Each row was made from one walk, in order. Every step used is in the known rows, and no mark comes twice. Write each row's walk.
Known rows
gesus-guna-bebikom-zugeb-kabaven-karet: [0.357 0.119 2.715 3.614 -0.721 -0.246 -1.927 -1.680 -3.695 2.005 -2.441 -2.037 -2.812 -1.303 -0.555 2.591 1.438 0.427 -2.395 1.333 0.790 1.897 3.121 3.022]
gesus-guna-bebikom-zugeb-pelu-karet: [2.125 1.607 3.310 1.167 -2.816 0.873 -3.288 -1.123 -3.030 1.953 -0.773 -2.098 -3.357 -0.764 -1.149 1.375 1.235 0.818 -1.014 0.428 0.951 1.282 0.574 3.395]
gesus-guna-bebikom-zugeb: [2.806 1.177 3.047 2.938 -2.588 0.663 -2.794 -1.754 -4.361 1.901 -1.861 -1.904 -2.691 -0.078 -1.360 1.967 1.670 1.201 -1.653 1.594 0.189 2.023 2.875 2.342]
zugeb-pelu-karet-zigo-guna: [0.561 1.331 0.394 -2.344 -2.122 0.922 -4.201 1.355 2.283 0.171 1.368 -0.769 -3.993 -0.032 0.941 -2.744 -2.058 2.513 0.686 -1.950 2.828 -1.981 -4.656 2.141]
gesus-guna-bebikom-zugeb-pelu-karet-kabaven: [1.678 2.152 3.218 2.222 -3.210 0.911 -2.466 -1.881 -3.685 1.679 -0.133 -1.033 -3.009 -1.644 -0.434 1.626 0.502 1.597 -2.439 0.427 1.214 1.599 1.198 3.701]
kabaven-karet-zigo-guna-gesus: [-1.247 -0.922 0.999 2.256 0.292 -0.958 1.173 -2.573 -1.712 1.204 -4.041 1.984 -4.764 -1.396 1.398 -0.322 2.506 3.999 -3.751 0.078 0.163 -0.619 3.736 -1.075]
gesus-guna-bebikom: [2.730 1.809 3.817 1.809 -2.932 0.761 -3.830 -1.296 -3.117 0.897 -2.353 -2.422 -3.382 -0.124 -1.421 2.941 2.086 2.682 -2.463 1.371 0.423 2.305 2.181 3.465]
kabaven-zugeb-pelu-karet-zigo-guna: [-1.200 2.341 0.872 -0.139 -0.444 0.385 0.653 2.350 -0.954 2.706 0.359 -0.212 -3.938 -1.270 -0.042 -0.302 1.001 2.544 -0.148 -0.952 3.536 -2.079 -1.356 2.310]
bobu-zugeb-kabaven: [-1.481 0.288 -0.893 1.146 3.802 -0.302 0.474 2.472 -0.656 0.690 1.063 -2.413 3.262 2.201 -1.529 -1.132 -5.316 0.868 -1.247 -0.720 2.926 0.428 -0.871 -0.186]
bobu-zugeb-kabaven-karet: [-3.093 -0.394 -0.610 1.316 4.745 -0.923 1.976 1.718 -0.958 1.339 -0.559 -2.108 2.258 1.090 -1.698 -0.678 -4.405 0.568 -1.751 -1.039 2.922 -0.499 0.258 -0.115]
bebikom-guna-gesus: [1.078 -3.387 1.829 3.071 -1.406 -0.610 -0.506 -0.403 -1.061 4.363 -3.294 -2.819 -0.600 3.814 -0.221 -0.732 3.848 0.506 -1.069 -1.097 -1.323 2.562 3.742 -1.982]
karet-zigo-guna-bebikom-zugeb-bobu: [2.397 0.790 -0.332 3.498 -1.668 0.943 -2.188 -2.147 -2.249 -2.520 0.454 2.594 -1.942 0.277 2.387 -0.288 1.360 2.551 -3.366 1.548 -0.453 0.173 3.223 -1.404]
kabaven-karet-zigo-guna: [-0.963 -0.634 0.216 2.389 0.312 -0.257 0.060 -2.691 -1.804 0.921 -4.098 1.707 -4.831 -0.861 0.624 0.079 1.998 3.583 -3.185 0.314 0.143 -2.335 3.220 -1.070]
zigo-guna-bebikom-zugeb-pelu: [2.129 0.656 -0.865 3.751 -2.196 3.018 -2.454 -1.333 -1.672 -0.137 1.463 -0.106 0.059 2.960 -0.167 0.515 3.686 1.394 -1.788 2.668 -0.779 2.152 3.162 1.333]
bebikom-zugeb: [1.676 -0.886 -1.769 3.936 -1.129 0.619 -1.446 -0.577 -2.481 4.366 -0.854 -1.461 -0.159 3.422 -1.482 -2.839 -2.223 -1.583 2.300 0.520 0.222 -0.300 1.240 -2.861]
pelu-zugeb: [1.550 0.297 0.832 0.632 -1.032 2.977 -2.766 0.656 2.380 2.896 0.897 -1.042 -0.364 2.477 -2.158 -2.460 -2.699 0.671 2.925 2.105 1.803 -1.553 -3.365 1.962]
pelu-zugeb-kabaven: [-1.161 -1.032 -0.109 1.772 1.545 1.888 -3.082 2.071 4.148 2.010 1.978 -1.792 0.708 1.661 -0.484 -1.703 -4.828 -0.201 2.112 2.132 3.072 -0.689 -4.136 3.127]
zigo-guna-bebikom-zugeb-kabaven-karet: [-0.001 -0.256 -1.288 5.263 -0.087 2.485 -1.665 -1.920 -1.675 0.134 0.471 -0.022 -0.290 2.155 0.042 1.653 3.915 0.641 -3.418 3.066 -1.343 2.371 4.320 0.831]
bobu-zugeb: [1.227 1.638 0.040 0.020 1.379 0.846 0.808 1.086 -2.530 1.628 0.023 -1.684 2.170 3.212 -3.195 -1.797 -3.282 1.880 -0.530 -0.704 1.758 -0.565 -0.019 -1.409]
kabaven-zugeb-pelu-karet-zigo-guna-bebikom: [-0.899 2.655 1.221 0.191 -0.855 0.565 1.167 1.838 -1.287 2.095 0.946 -0.303 -3.388 -1.168 -0.080 -0.074 1.893 1.746 -0.603 -1.110 2.928 -1.064 -0.191 2.977]
guna-bebikom: [2.532 1.491 0.954 2.635 -2.633 1.050 -1.990 -1.273 -1.193 0.708 -0.390 -3.044 -0.005 3.638 -1.769 -0.374 1.226 -0.962 -1.002 -0.065 -0.853 2.952 2.718 1.588]
karet-pelu-zugeb: [0.862 -0.512 1.154 1.835 -2.202 1.467 -0.398 -0.704 -0.184 3.556 -0.344 -2.245 0.336 1.826 0.178 -3.096 -4.156 4.253 0.825 0.855 3.994 -2.372 -0.503 1.838]
kabaven-karet-pelu-zugeb-bobu: [-2.714 -1.700 0.758 2.272 0.053 -0.439 0.907 -1.166 0.271 4.198 -4.422 -1.822 -2.676 -0.283 -0.388 -1.436 -1.540 1.776 -0.276 0.270 3.831 -3.383 1.407 1.239]

Which walk is each row?
[-0.318 2.639 0.482 -1.947 0.398 0.996 0.960 1.774 -0.830 1.343 2.396 -1.146 1.499 0.970 -1.996 -2.834 -4.987 2.091 -0.476 -2.556 3.724 -1.336 -3.067 1.027]
bobu-zugeb-pelu-karet-kabaven
[2.754 0.874 0.106 2.506 -2.109 0.845 -1.289 -2.064 -2.455 -2.189 1.121 2.410 -1.585 0.310 2.571 -1.241 1.177 3.394 -2.617 0.668 0.058 -0.202 2.740 -0.207]
karet-zigo-guna-bebikom-zugeb-pelu
[-4.546 -2.539 -1.371 3.608 3.302 -1.798 -1.822 1.136 2.128 2.060 -2.883 -3.147 -1.689 0.318 0.602 0.588 -3.022 -0.539 -1.483 -0.297 2.654 0.348 0.100 1.457]
zugeb-kabaven-karet
[0.842 1.682 0.870 -2.080 -2.524 1.149 -3.699 0.751 1.989 -0.347 1.946 -0.912 -3.365 0.055 0.847 -2.518 -1.034 1.622 0.277 -2.085 2.331 -1.069 -3.663 2.906]
zugeb-pelu-karet-zigo-guna-bebikom
[0.129 -0.109 2.797 3.850 -1.105 -0.572 -1.094 -2.105 -4.215 2.183 -2.667 -2.317 -2.317 -1.605 0.115 2.299 0.830 1.627 -2.923 1.021 1.651 1.363 3.795 3.236]
gesus-guna-bebikom-zugeb-kabaven-karet-pelu
[0.661 -0.380 -0.731 1.071 -1.591 0.331 -1.071 0.062 -0.553 2.929 1.800 0.312 -1.704 0.586 1.337 -4.175 -1.690 -0.063 1.665 -0.876 1.498 -0.179 -1.112 -1.089]
bebikom-zugeb-pelu-karet-zigo-guna-gesus
[0.009 -0.700 0.710 1.867 -2.019 0.884 -1.594 0.295 1.199 2.892 -0.798 -2.392 -0.028 1.276 0.762 -2.576 -4.561 3.012 0.887 1.153 5.070 -2.511 -0.994 1.812]
karet-pelu-zugeb-bobu
[-1.748 3.106 -0.051 1.830 -1.471 1.786 -1.710 -0.140 -0.183 3.071 0.947 0.208 -4.088 -0.962 -1.165 0.429 -1.927 1.091 -3.164 -0.801 1.542 -0.367 -2.643 0.491]
pelu-karet-kabaven-zugeb-bobu
[-2.711 -1.692 0.146 1.985 2.460 1.244 -1.654 1.199 3.953 2.796 0.317 -1.506 -0.323 0.491 -0.582 -1.425 -3.688 -0.690 1.563 1.776 3.103 -1.430 -3.087 3.173]
pelu-zugeb-kabaven-karet
[0.659 0.216 2.993 3.473 -0.765 -0.670 -1.479 -2.140 -4.145 0.933 -2.257 -0.880 -3.156 -2.277 0.348 2.237 1.088 1.149 -3.078 0.915 0.827 1.279 3.532 2.406]
gesus-guna-bebikom-zugeb-kabaven-karet-zigo
[-1.205 2.173 1.148 -0.485 -0.424 -0.438 0.878 2.636 -0.868 3.403 -0.085 -1.026 -3.972 -1.267 -0.379 -1.083 -0.609 1.434 0.906 -2.140 3.965 -2.240 -1.642 2.147]
kabaven-zugeb-pelu-karet-zigo
[-0.234 -0.596 -1.091 5.557 -0.395 2.188 -0.742 -2.301 -2.354 0.463 0.305 -0.245 0.151 1.872 0.728 1.348 3.387 1.802 -3.826 2.854 -0.453 1.842 4.949 1.062]
zigo-guna-bebikom-zugeb-kabaven-karet-pelu
[2.094 1.099 2.646 3.012 -2.520 0.317 -3.683 -1.078 -3.360 1.420 -2.221 -1.931 -2.827 -0.411 -0.994 2.461 1.413 0.311 -1.595 1.813 0.841 1.950 2.466 2.335]
gesus-guna-bebikom-zugeb-bobu
[0.560 1.526 0.406 -1.728 0.892 0.077 0.764 2.629 -0.945 1.153 0.802 -2.329 2.259 2.316 -2.110 -3.054 -4.395 1.816 1.263 -1.970 4.124 -1.271 -1.628 0.799]
bobu-zugeb-pelu
[-1.459 2.127 1.542 -0.331 -0.496 -0.224 1.674 2.588 -0.865 2.913 0.479 0.116 -3.925 -1.721 0.908 -0.725 1.474 2.969 -0.689 -1.312 3.471 -0.327 -0.671 2.204]
kabaven-zugeb-pelu-karet-zigo-guna-gesus
[-0.557 1.882 0.299 -1.084 -2.795 0.826 -3.273 1.089 2.227 2.002 1.409 -1.784 -2.758 0.182 0.157 -2.552 -3.903 1.693 0.637 -2.549 3.820 -0.956 -4.669 3.106]
zugeb-pelu-karet-kabaven
[-2.353 -1.520 0.011 2.360 2.449 1.658 -1.485 0.483 3.275 1.081 1.153 0.509 -0.798 -0.493 0.647 -0.933 -2.662 1.073 -0.092 2.500 2.578 -1.861 -2.295 2.803]
pelu-zugeb-kabaven-karet-zigo-guna
[-1.287 -0.872 -0.255 3.591 0.405 -0.490 0.413 -2.809 -2.044 0.572 -3.477 1.833 -3.889 -1.124 0.948 0.129 2.489 0.947 -3.099 0.594 0.131 -1.580 4.381 -1.266]
kabaven-karet-zigo-guna-bebikom-zugeb-bobu
[-1.523 2.171 0.905 -0.443 -0.454 -0.023 0.580 3.159 -0.284 4.307 -0.365 -2.192 -3.499 -0.320 -1.347 -0.762 -0.147 0.757 1.532 -1.711 3.977 -1.711 -2.026 2.614]
kabaven-zugeb-pelu-karet
[-1.558 2.759 0.415 4.053 -2.140 -0.283 2.609 0.172 -2.733 2.802 0.026 0.556 -1.057 -1.320 0.980 0.556 -2.404 3.933 -2.695 -0.674 4.332 -0.033 1.962 2.601]
karet-kabaven-zugeb-pelu
[1.450 1.712 -0.720 3.934 -2.557 3.646 -2.040 -2.156 -1.741 -0.121 2.853 0.964 -0.433 1.839 0.110 0.723 3.075 1.835 -3.378 2.199 -0.895 2.136 2.306 1.637]
zigo-guna-bebikom-zugeb-pelu-karet-kabaven
[3.077 0.965 -0.045 3.396 -1.881 1.334 -1.246 -2.749 -3.280 -2.000 0.795 2.749 -1.709 0.595 2.041 -0.776 1.673 3.408 -3.398 1.249 -1.133 0.293 3.515 -1.353]
karet-zigo-guna-bebikom-zugeb
[-0.086 2.586 0.032 1.323 -2.433 2.508 -3.115 -1.525 0.211 2.576 1.384 -0.130 -3.508 0.532 -1.392 -0.785 -2.881 1.907 -2.978 -1.091 0.196 0.146 -3.190 0.153]
pelu-karet-kabaven
